Each row comes from the steps of one walk. Every step used is in the known rows, and no mark comes twice. Write the walk behind each row, first mark first.
Known rows
mevon, famov, dudu, mudos, ziton, sikes: [ 1.65  3.18  1.97  3.69 -3.30 -0.29  0.10 -3.03 -3.21  3.18 -2.86 -1.57
 -1.44 -1.14 -1.79  0.20 -2.30  4.15  1.61  0.35  1.09 -0.50  0.49 -0.56]
dudu, mudos: [-1.06  1.16  0.58 -1.44  2.39  2.28  0.65  1.12  0.83 -2.07 -0.35 -0.69
  2.94 -1.12 -0.91  1.37  0.50  0.40  2.27  3.09 -0.79 -0.65 -1.73  1.41]
ziton, famov, dudu, mudos, pefere: [-0.10  1.36  0.21  0.76  1.80 -0.24 -2.22  0.88  5.07  3.37 -0.51 -3.01
  0.86  1.25 -0.19  0.06 -2.05 -2.29  1.15  1.90 -2.58  1.22  4.30 -1.50]
dudu, mudos, pefere, famov: [ 1.42  0.02 -1.31 -1.98 -1.13 -1.32 -1.66  3.49  4.16 -2.22  0.54  0.87
  2.92  1.21 -0.01  0.03 -1.08 -0.61 -0.95 -0.65 -1.53  0.91 -0.71 -4.83]
manutip, mudos, pefere: [-0.81 -2.21 -2.30 -1.70 -0.01 -3.40 -1.32  0.76  4.32  0.29  1.75  1.41
  3.43 -3.03 -0.11 -1.25 -2.21  1.81 -1.18 -0.33  0.74  1.36 -1.15 -4.13]
famov, dudu, mudos: [-1.01  3.20  1.82 -1.15  2.45  1.69  0.73 -0.67  0.83  1.20  1.06 -1.07
  0.38 -0.95  0.25  0.08 -0.80 -1.65  1.22  3.31 -0.14  1.13 -1.05  1.29]
manutip, famov, dudu, mudos, pefere: [ 0.75  2.28 -0.45  2.46  0.52 -3.63 -2.57 -0.84  2.99  1.86  1.44 -1.31
 -0.39  0.98  0.47  2.63 -4.24 -1.93  0.98  4.34 -2.27 -0.18  3.91 -1.59]
sikes, pefere, famov, dudu, mudos: [-1.36  2.37  2.20 -1.92  0.87  0.06 -0.60  1.91  2.30  2.91 -0.23  0.21
  0.48  1.06 -0.38 -0.86 -1.97 -1.42 -2.32 -1.34 -2.95 -0.45 -0.64 -3.00]
sikes, pefere, famov, dudu, mudos, ziton: [-0.11  0.01  1.84  2.06 -1.20  0.10 -0.41 -0.01  1.04  5.49 -1.18  1.46
 -2.76  2.74 -0.46  0.51 -3.95 -0.98 -2.20 -2.97 -2.23 -2.03  0.21  0.23]
manutip, sikes, dudu, mudos: [-2.22  3.29 -3.19 -2.87  4.70  1.30  1.33 -0.93 -2.43 -1.95  0.19 -4.46
  0.59 -2.07 -1.71 -1.44  1.42 -1.90  2.13  2.67 -0.25 -0.01  0.91  1.53]
manutip, mudos: [-2.12 -2.68 -0.49 -3.14  0.30  0.63  0.82  1.84  1.88 -1.29  1.90  2.41
  3.46 -3.61 -0.20 -1.87  0.52  2.25 -1.14 -0.38  1.32  0.06 -3.93 -0.98]
mevon, famov, dudu, mudos, ziton: [ 1.85 -0.60  3.21  3.77 -0.90  2.22  1.66 -2.87  0.44  3.44 -1.22 -0.98
 -2.96  0.67 -2.47 -0.31 -1.48  1.50  0.67  1.40  0.32 -0.41  0.19  2.50]
mevon, famov, pefere: [ 3.21 -6.98  4.68  1.40  0.14  2.18  2.40  1.20  3.59 -5.40 -2.09  0.41
  3.89  0.50 -2.74 -0.48  4.38  6.22 -1.66 -0.91  1.93  1.11 -1.21  0.12]
mevon, famov, dudu, mudos: [ 0.67  1.61  3.91 -0.22  1.40  2.10  1.81 -1.27  2.05  0.67 -0.44 -2.73
  0.42 -0.94 -3.00 -1.56  0.38  1.52  0.90  3.13 -0.13  1.04 -0.18 -0.56]
pefere, famov, dudu: [ 0.68 -1.77  1.14 -3.11 -2.02  0.79  1.33  2.15  2.79 -0.51  3.73  3.62
 -2.00 -0.48  1.96 -2.89  0.75 -2.00 -3.69 -2.30  1.63  4.34 -2.43 -1.49]
sikes, dudu: [-2.50 -1.65 -2.64 -2.25  2.57 -0.87  2.18 -0.42  1.32 -3.63  1.71 -1.20
  0.39 -3.07 -0.20 -2.22  3.94 -0.20  0.37  0.93  2.31  0.72  1.40  1.77]
dudu, mudos, ziton: [ 0.23 -0.91  0.30  2.53 -0.14  2.37  0.95 -0.73 -0.60  0.76 -1.00  0.57
 -0.58  0.68 -0.77  2.30 -1.42  0.54  2.20  1.26 -0.05 -2.08 -0.97  4.48]
mudos, pefere, famov: [ 1.86 -3.94 -1.65 -2.06 -2.62 -2.19 -0.61  3.42  5.04 -2.77  2.29  3.14
  1.23  0.11  0.78 -1.30 -0.42  0.05 -2.84 -2.60  0.33  3.32 -1.12 -4.69]
pefere, famov, dudu, mudos, ziton, sikes: [ 1.15  4.16 -0.21  1.45 -4.68 -0.76 -1.25 -0.02 -3.59  2.24 -1.08  1.25
 -1.58  0.30  1.41  0.61 -2.84  0.77  0.09 -1.89  0.55 -0.28 -1.32 -1.09]
mevon, famov: [ 1.39 -5.87  2.99 -0.19 -0.83  1.77  3.18  0.15  3.55 -3.17  0.21 -0.02
  1.17 -2.45 -3.60 -2.39  2.73  4.91 -0.54  0.66  1.53  1.91 -1.25 -0.65]
ziton, sikes, manutip, mudos: [-0.93  2.62 -1.87 -3.66 -0.70 -0.51 -0.66 -0.20 -5.99 -2.06  0.34 -0.08
  2.51 -4.53  0.83 -3.44  2.66  0.39 -0.14 -0.32  2.96  1.52 -3.55 -3.02]
sitef, sikes, manutip, mudos, pefere: [ 1.07 -0.41 -1.79 -2.45  2.12 -2.27 -0.50 -2.17  0.75 -1.73  1.43  0.54
  1.88 -0.22  1.32 -0.63  1.84 -0.39  0.34  0.33  2.26  2.89 -2.25 -2.92]
pefere, famov: [ 0.67 -4.24  0.11 -3.43 -2.28  1.57  1.26  4.39  2.85 -4.22  2.49  3.95
  1.03 -0.50  0.85 -1.92  2.15  0.26 -2.66 -2.71  0.79  2.23 -3.52 -1.55]

Which walk is each row?
[ 1.76 -4.78  2.39  4.32  0.74  5.34 -0.64  3.55  2.32 -0.83 -4.73 -0.74
  3.06  4.97 -0.46  2.73  2.13  1.63  0.44 -1.87 -1.84 -3.63  2.28  5.51] -> dudu, mudos, ziton, famov, pefere
[-0.11 -0.62 -0.28 -4.37  2.62  1.71  1.60 -1.29 -2.25 -3.53  1.36  1.42
  1.73 -0.82  1.30 -1.22  5.03 -0.35  0.64  0.29  3.11  1.74 -5.21  0.46] -> sitef, sikes, manutip, mudos
[ 0.19  2.97 -0.19  0.15  1.76 -2.28 -1.42 -1.53  3.32  2.35  0.97 -1.66
  0.70 -0.37  0.30  0.52 -3.36 -1.57  0.98  3.03 -0.63  2.29  1.46 -2.32] -> famov, dudu, mudos, pefere
[-1.50 -1.72 -1.78 -2.41  4.34 -0.85  3.13 -2.05  2.14 -5.01  1.39 -0.28
  0.47 -0.19  0.88  0.73  5.68  1.24  2.08  0.91  3.11  0.77 -0.25  2.88] -> sitef, sikes, dudu
[ 0.12  2.96 -0.96  2.47 -2.45 -0.21 -0.71 -1.06 -4.30  0.80 -2.34 -0.02
  0.75 -1.06 -0.06  2.65 -2.56  2.91  2.96  0.20  0.39 -1.81 -0.68  1.25] -> dudu, mudos, ziton, sikes
[ 1.63 -1.53 -0.20 -1.82 -2.26 -2.48 -0.45  1.29  4.77  0.87  3.52  2.77
 -1.78  0.13  1.94 -2.69 -1.57 -2.06 -3.72 -2.07  1.09  5.15 -0.33 -4.16] -> mudos, pefere, famov, dudu
[ 1.29 -2.96 -0.45  0.87 -0.13  0.63  0.46  0.07 -3.11 -4.80  2.46  0.45
 -2.32  0.00  1.03  0.53  3.04 -3.27  0.13  3.00  0.46  0.42  1.30  2.62] -> sikes, manutip, famov
[-1.21  1.57  2.08 -0.56  2.27  4.13 -0.35  2.10  2.68  2.19 -0.72 -2.76
  0.76  0.91 -0.29 -0.66  0.66 -2.42  1.33  1.95 -2.37  0.04  2.12  2.01] -> ziton, famov, dudu, mudos
[-1.40 -1.90 -1.48  2.53  1.40  3.70  0.03  1.90  1.58  1.26 -2.69 -3.82
 -0.33  2.08 -1.61 -0.09  2.48 -1.09  2.43 -0.17 -1.93 -4.23  5.18  5.31] -> sikes, dudu, mudos, ziton, famov
[ 0.42  4.44 -4.32 -2.16 -1.19 -4.72 -2.87  1.99  0.70 -2.41 -0.77 -1.90
  3.08 -0.50  0.20 -0.84 -0.04  0.29  0.12 -1.11 -0.26 -0.16  1.97 -6.68] -> ziton, sikes, dudu, mudos, pefere, famov
[-0.40 -4.76  1.71 -2.66  0.15 -0.76  0.94  2.67  4.48 -1.69  0.20  4.25
  1.52  2.82  0.26  1.20  1.24  2.52 -2.95 -5.18 -1.44  0.04 -2.80 -2.74] -> sitef, sikes, pefere, famov
[ 0.52 -0.64 -0.85 -3.04 -2.53 -2.90 -1.23  1.88  4.75  2.07  3.48  3.17
  0.00 -0.86  1.76 -3.78 -1.99 -1.45 -4.49 -2.70  0.94  3.74 -1.67 -6.06] -> manutip, mudos, pefere, famov, dudu
[ 0.34 -2.50 -1.33  0.19 -1.02  1.67  1.07 -1.94 -3.83  0.50  0.71  1.64
 -1.73 -1.24  0.36 -2.30  1.34 -1.13 -1.05 -1.27  2.85  0.10 -2.88  2.70] -> sikes, manutip, mudos, ziton
[-0.93 -1.99  0.92 -2.96 -0.76 -0.32  0.57  1.14  1.37  3.82  2.51  2.38
 -3.27 -0.12  0.08 -3.70 -2.72 -1.92 -5.99 -4.97 -1.23  4.06 -1.15 -3.58] -> manutip, sikes, pefere, famov, dudu
[ 1.39  6.02 -0.46  1.34 -0.98  0.53 -0.70 -4.31 -8.91  1.73 -1.42 -2.23
 -3.61 -0.74  1.66 -0.51  0.42 -3.00  1.92  1.27  2.54  2.03 -0.23  1.60] -> famov, dudu, mudos, ziton, sikes, manutip
[ 0.54  6.94  0.11  0.86 -0.03 -0.62 -1.79 -1.75 -6.41 -0.22 -0.02 -2.77
 -1.80  0.00  1.42  1.39 -0.14 -3.31  2.25  4.46 -0.57 -0.34  2.01  0.14] -> ziton, sikes, manutip, famov, dudu, mudos
[-0.44  2.47  1.45  1.27  0.97  0.53 -0.51  0.07  0.39  0.46  1.60 -0.58
 -1.01  0.69  0.47  2.36 -1.74 -2.23  1.51  4.56 -1.97 -1.74  1.59  1.83] -> manutip, famov, dudu, mudos
[-0.52 -1.81 -0.69  2.36  2.43  3.64  0.77  0.63  2.27  0.02 -3.11 -3.02
 -0.28  4.49 -0.72  2.18  3.78 -0.05  3.86 -0.24 -1.36 -4.14  4.03  6.34] -> sitef, sikes, dudu, mudos, ziton, famov
[-1.37  0.83 -3.94  1.33 -1.45 -3.03  0.65 -2.39 -3.33 -0.97 -0.64 -0.92
 -1.35 -3.02  0.47 -0.62  1.36  2.17  1.35 -1.02  3.36 -0.82  2.29  1.39] -> mudos, ziton, sikes, dudu
[-2.43  1.65 -4.54  0.14 -1.56 -3.46 -0.14 -1.78 -3.33  0.12 -0.57 -0.60
  0.51 -3.98  0.29 -1.90  0.73  2.99  0.51 -1.63  3.29 -2.32  0.84 -0.22] -> manutip, mudos, ziton, sikes, dudu
[ 2.03  2.92 -1.39  4.07 -2.50 -0.33 -2.01 -1.60 -8.32 -1.66 -1.25 -1.33
 -2.57  0.85  0.91  3.24 -0.15 -1.77  2.63  2.86 -0.30 -3.14  2.33  2.38] -> dudu, mudos, ziton, sikes, manutip, famov
[-2.01  3.43  1.33  3.24 -1.09 -3.01 -1.83 -2.54 -2.65  7.13 -3.18 -0.62
 -1.19 -0.42 -0.67  1.82 -5.62  2.49 -0.35 -2.13 -1.79 -2.49  1.62 -1.27] -> famov, dudu, mudos, ziton, sikes, pefere
[-2.45 -3.83  0.20 -1.53  1.95 -0.18  1.10 -0.06  0.26  2.35  0.68  0.53
 -0.52 -2.01 -1.97 -1.16 -3.12  1.05 -2.84 -2.64 -2.17  1.71 -0.24 -1.05] -> manutip, sikes, pefere
[ 1.19  3.87  1.77  0.43  3.28  1.25  0.39 -2.65 -2.77 -1.60  1.18 -1.62
 -2.56  3.39  1.84  3.21  2.06 -4.19  2.86  5.07 -0.36 -0.27  0.51  3.29] -> sitef, sikes, manutip, famov, dudu, mudos
[-0.26 -3.29  0.68  3.03 -0.40  5.18 -0.19  2.84  2.06  1.70 -2.66 -1.48
  0.20  2.56 -1.24  1.15  0.30 -0.42  1.94 -0.42 -2.71 -3.19  2.78  5.07] -> dudu, mudos, ziton, famov
[ 1.84 -6.07  1.97  2.96 -0.14  0.34  0.10  2.56  1.70 -5.76  0.14  2.67
  2.43  2.28  1.10  4.06  1.85  2.25 -1.20  0.70 -0.16 -1.97  0.80  3.20] -> manutip, famov, pefere
[ 1.84  1.77  0.68  4.39 -0.59  1.53 -0.18 -3.04 -4.61  2.10  0.41 -0.88
 -5.67  2.47  0.91  1.69 -1.07 -4.70  1.16  3.41 -0.11 -1.52  2.16  5.27] -> sikes, manutip, famov, dudu, mudos, ziton
[-0.90  0.61 -2.13  2.11  1.72  0.58  1.23 -1.89 -1.06  0.02 -1.19 -1.83
 -1.06  0.15 -1.06  0.71  0.72 -0.35  2.43  1.52  0.69 -3.21  1.73  4.39] -> sikes, dudu, mudos, ziton
[ 0.74  3.91 -0.30  4.87 -3.59 -2.01 -1.82 -1.81 -4.70  2.95 -0.98  0.09
 -2.61  0.42  1.24  3.74 -4.35  0.89  2.07  1.89 -0.42 -2.92  2.12  1.66] -> manutip, famov, dudu, mudos, ziton, sikes
[ 0.39  1.38 -3.36 -2.47  0.48 -3.08 -1.54  2.43  3.64 -2.72  0.51 -1.36
  2.27  0.55 -0.12 -1.33  0.98 -1.47 -0.61 -0.69 -0.60 -0.13  1.75 -4.70] -> sikes, dudu, mudos, pefere, famov
[-2.79 -0.84 -0.57  1.85 -2.63 -3.80 -1.63 -0.69 -1.83  5.14 -2.56  1.87
  1.50 -2.59 -1.01  0.39 -4.71  5.35 -2.06 -4.87 -1.15 -3.43 -0.65 -2.82] -> manutip, mudos, ziton, sikes, pefere
[ 1.44  4.40 -1.24  1.30 -1.10  0.90 -0.60 -3.03 -8.89 -0.86 -2.26 -2.07
 -1.43 -0.96  0.72  0.22  1.32 -1.24  2.77  1.10  2.11  0.41 -0.84  1.58] -> dudu, mudos, ziton, sikes, manutip
[ 2.08 -2.88  0.27  0.59  1.26  0.69  1.41 -1.25 -2.56 -5.72  2.31  1.31
 -2.30  2.48  1.83  3.20  4.55 -2.06  1.83  3.16  1.14  0.45 -0.17  3.74] -> sitef, sikes, manutip, famov
[-0.39 -2.16  2.63 -2.32  0.13 -1.15  1.23  0.64  4.39  1.83  1.66  3.66
 -1.53  2.46  1.50 -0.40 -0.04  0.23 -3.85 -4.27 -0.46  2.29 -2.02 -2.50] -> sitef, sikes, pefere, famov, dudu
[-2.02 -4.20  2.44 -0.76  3.22 -1.22  1.67 -0.84  3.79 -0.14 -0.37  2.15
  1.59  1.21 -0.40  3.00  0.12  3.64 -0.18 -2.09 -1.05 -0.43 -1.50  0.38] -> sitef, sikes, pefere
[-1.22  2.58  1.22 -2.77  1.31  0.89 -0.45  1.31  0.01  3.90  0.43 -0.54
 -1.22  0.94 -1.03 -1.78 -3.39 -2.56 -2.96 -1.92 -3.43  1.05 -0.94 -3.10] -> manutip, sikes, pefere, famov, dudu, mudos
[-0.84 -0.66 -0.90 -3.99  1.24  1.62  0.72 -0.16 -2.88 -2.45  1.66  0.39
  1.68 -3.39  0.41 -3.90  3.64 -1.46 -1.01  0.30  2.55  1.68 -3.91 -0.55] -> sikes, manutip, mudos
[-0.48  0.96  0.11  0.82 -3.67 -1.92 -2.15  2.38 -1.30  2.37 -3.10  1.51
  1.31  1.17 -0.90  1.11 -3.49  2.87 -2.00 -5.17 -2.98 -3.61 -0.57 -3.90] -> dudu, mudos, ziton, sikes, pefere, famov
